Known rows, with every step that occurs:
u/v/f: [-0.03 -0.68 -1.70 -0.46 -0.46 +1.24 -2.27 +1.61 -0.13 +4.44 -1.16 +3.12 -1.22 -1.19 -2.78 -4.13 -0.62 -1.47 -1.57]
e/f/u/v: [+2.64 -1.01 -4.77 -2.14 +1.19 +2.32 -4.10 -3.23 -0.61 +3.28 -4.51 +5.43 -1.50 -3.86 -4.67 -3.12 +2.59 +1.46 -0.73]
z/u: [+2.31 +1.34 +0.98 -1.82 +0.40 -1.73 -1.13 -1.51 -0.42 +1.30 +2.00 +1.77 +2.45 -0.23 +0.09 +1.45 +1.78 -0.58 +0.73]
l/u/f/v/e/z: [+3.57 -1.63 -3.10 -2.34 +0.65 -3.00 -6.09 -3.51 +3.05 +1.27 +5.82 +0.81 -4.92 -0.81 -1.28 +1.05 -0.27 -1.88 -1.45]
v/f: [-0.85 +0.03 -0.36 -0.39 +0.94 +0.03 -1.04 +0.95 +0.55 +0.65 -0.41 +0.94 +0.35 +0.05 -2.32 -2.43 -1.32 -1.80 -0.34]
u/f/v/e: [+3.35 -3.12 -2.42 -2.01 +0.88 -0.85 -4.18 -1.07 +2.20 +1.58 +1.65 +1.34 -4.47 -2.94 -2.67 -1.20 -0.60 -0.60 -0.34]
z/u/f/v: [+2.50 -0.91 -0.30 -3.84 +0.17 -1.11 -4.38 -1.83 +0.15 +0.10 +1.83 +4.40 -2.05 -3.00 -1.94 -0.98 +0.63 -1.67 +0.51]
u/v/e/f: [+4.53 -1.54 -3.41 +0.50 +3.67 -0.69 -4.13 -2.24 +2.49 +5.82 -2.09 +2.06 -1.12 -2.52 -3.21 -2.07 +2.23 +0.76 -0.90]
f/u/v: [+2.15 -1.22 -3.70 -2.36 -2.17 +2.80 -1.79 -1.30 -2.43 +3.50 -1.35 +4.40 -1.90 -2.44 -2.24 -2.21 +1.69 +1.28 -1.12]
e/f: [+0.36 +0.14 -0.76 +0.34 +3.36 -0.50 -2.31 -1.84 +1.70 -0.40 -2.93 +1.13 +0.46 -1.32 -2.56 -1.13 +0.78 +0.04 +0.23]
z/u/v: [+3.41 +0.40 -0.08 -1.79 -0.86 -0.84 -2.11 -1.04 -1.02 +5.00 +1.29 +3.75 +1.18 -1.33 -0.31 -0.09 +2.38 -0.34 -0.70]
l/u: [+1.08 +0.60 -1.13 -1.48 +0.79 -0.96 -1.68 -2.98 +0.20 -0.65 +1.25 +1.37 +1.08 -0.27 +1.42 +1.72 +1.22 -1.82 -2.23]
v/f/u/l: [-1.78 -0.30 -2.56 -4.32 +0.23 +4.60 -2.56 +0.25 -2.16 -2.23 -3.31 +3.46 -0.69 -1.41 -0.56 -5.30 +0.61 -0.91 +1.97]
e/u: [+1.78 +0.26 -0.08 -0.58 +2.13 +0.48 -2.73 -1.97 +2.09 -2.14 -0.53 +0.04 +1.31 -0.63 -1.32 +1.13 +2.09 -1.83 -0.89]
v/f/z: [+0.79 +0.97 -0.46 -3.55 -0.49 +1.46 +0.44 +1.92 +0.85 +1.27 -0.06 -1.21 +0.46 -1.02 -1.30 -3.60 -1.25 -0.63 +3.01]
v/f/z/u/l: [+1.23 +2.31 +0.55 -6.77 -0.03 +2.61 -1.23 +1.30 -0.77 -0.31 -0.24 +0.93 +2.66 -1.30 +2.54 -5.00 +1.47 -1.32 +5.96]
f/v/e/z: [+2.52 -0.61 -0.48 +0.44 -0.97 -1.16 -2.50 -0.74 +0.15 +3.07 +4.88 -1.79 -3.87 +0.87 -1.14 -0.18 +1.12 +1.50 +1.57]
e/f/z/u/l: [+2.34 +2.44 +0.08 -6.22 +2.49 +1.77 -2.43 -1.57 +0.40 -1.20 -2.88 +1.01 +3.34 -2.64 +2.26 -3.52 +3.32 +0.63 +6.65]
u/f/z: [+1.43 -0.22 -1.87 -4.68 -0.94 +0.73 -0.32 +0.88 +2.83 -0.49 +0.36 -1.20 -1.97 -2.25 -0.68 -2.34 -2.09 +0.15 +2.39]

Rows:
[+0.82 -0.62 -2.58 -3.06 +1.78 -1.79 -3.44 -2.98 +2.69 -1.87 +0.89 +2.71 -1.22 -1.57 -0.14 +0.77 -1.48 -3.21 -3.24] | l/u/f
[+2.61 +0.33 -3.00 -6.32 +0.28 -0.35 -1.88 -2.04 +2.97 -1.37 +1.64 +0.12 -0.99 -2.60 +0.85 -0.57 -1.22 -2.00 -0.03] | l/u/f/z
[+2.33 +1.60 +0.64 -2.43 +0.91 -1.38 -2.77 -0.85 +0.86 +1.43 +4.12 -1.08 +0.35 +1.97 +3.02 +0.44 +2.32 +0.94 +4.22] | v/e/z/u/l
[+5.56 +1.44 -1.11 -6.09 +3.89 +0.57 -3.30 -2.37 +1.74 +1.25 -0.84 -0.37 +3.03 -2.82 +1.73 -2.31 +4.31 +0.96 +6.93] | v/e/f/z/u/l
[+3.40 +0.34 -2.24 -4.31 +0.06 +3.43 -3.28 +0.68 +2.29 +3.18 -1.20 +0.46 +0.31 -2.83 -3.52 -4.31 +1.60 -2.04 +1.24] | e/u/v/f/z
[+1.18 +2.46 +1.37 -0.71 -0.64 -2.88 -1.28 -0.99 +0.49 +1.85 +4.70 -0.33 +0.87 +2.37 -0.30 +2.53 +1.03 +0.44 +1.46] | e/z/u
[+4.84 +1.31 -0.90 -4.93 -2.48 +0.61 -0.52 -0.20 -0.97 +5.60 +1.84 +1.67 +1.42 -2.20 +0.35 -1.33 +2.64 +1.10 +2.47] | f/z/u/v
[+2.12 +1.49 +0.20 -0.73 -2.08 -1.78 -2.34 -0.42 -0.38 +5.42 +3.89 +1.94 -0.85 +1.30 -0.61 +0.60 +1.53 +0.85 +0.32] | e/z/u/v
[+2.47 -1.02 -4.14 -3.54 +4.10 +2.66 -4.56 -3.52 +0.49 -0.88 -4.25 +2.49 -0.54 -2.82 -1.07 -3.40 +3.72 +1.43 +3.12] | v/e/f/u/l
[+2.78 -0.52 -1.06 -2.28 +3.55 +2.09 -3.87 -1.69 +2.55 -2.62 -1.13 -0.79 +0.94 -0.90 +1.77 -0.58 +3.44 -1.65 +1.67] | v/e/u/l
[+1.63 -0.62 -1.67 -1.08 +1.53 +1.85 -4.72 -0.19 +2.19 +2.25 -1.87 +3.06 -0.06 -1.56 -4.15 -2.93 +1.74 -3.36 -2.39] | e/u/v/f
[+0.43 +1.41 +1.19 -3.04 +0.90 +0.89 -1.56 -0.52 -1.58 -1.33 -0.47 +2.04 +2.06 -0.46 +3.65 -0.97 +2.35 -0.55 +2.71] | z/u/l
[-0.01 -0.31 -2.53 -2.72 -0.38 +1.88 -1.66 -0.70 -0.98 +0.45 -0.93 +3.17 -0.43 -1.14 -3.91 -2.80 +0.16 -0.59 -0.18] | v/f/u
[+2.73 -0.73 -1.54 -0.68 +0.88 +1.60 -3.58 -1.48 +1.76 +1.84 -1.38 +2.09 -0.12 -1.67 -1.97 -0.44 +2.48 -1.72 -2.24] | e/u/v
[+1.90 +0.07 -2.28 -3.65 -1.89 +2.46 -0.60 +2.38 +0.36 +4.95 -0.60 +0.60 -0.77 -2.06 -1.81 -5.28 -0.63 -0.16 +1.84] | u/v/f/z
[+4.67 -0.62 -1.08 -0.78 +3.64 -0.87 -3.22 -2.75 +3.59 +0.20 +1.38 -1.28 +1.11 -0.79 -1.66 +2.01 +2.91 -1.46 -0.49] | v/e/u
[-0.56 +2.55 +1.66 -2.45 -0.36 -0.03 -1.96 +0.13 -0.52 -0.99 +2.34 +0.10 +0.38 +2.33 +3.23 -0.37 +1.81 +0.38 +4.29] | e/z/u/l
[+1.36 -0.17 -2.81 -1.89 +0.22 +0.12 -3.83 -1.17 -0.24 +3.65 +0.18 +4.59 -0.49 -1.49 -1.01 -2.38 +0.26 -3.57 -4.07] | l/u/v/f
[+4.23 -1.79 -2.41 -2.61 +4.15 -1.10 -5.24 -2.78 +6.20 -0.79 +0.96 +0.08 -1.13 -2.09 -3.69 +0.87 +0.66 -2.53 -1.66] | v/e/u/f
[+3.53 -0.60 -2.04 +0.21 +4.48 -1.77 -3.05 -2.88 +3.35 +2.05 -1.31 +0.05 +0.27 -1.53 -2.71 -0.28 +1.64 +0.48 +0.45] | v/e/f
[+5.37 +1.57 -1.58 -4.43 +0.89 -0.11 -2.81 -2.10 +0.99 +5.11 -1.30 +2.60 +2.11 -3.61 -1.92 -2.27 +3.47 +0.61 +3.27] | e/f/z/u/v
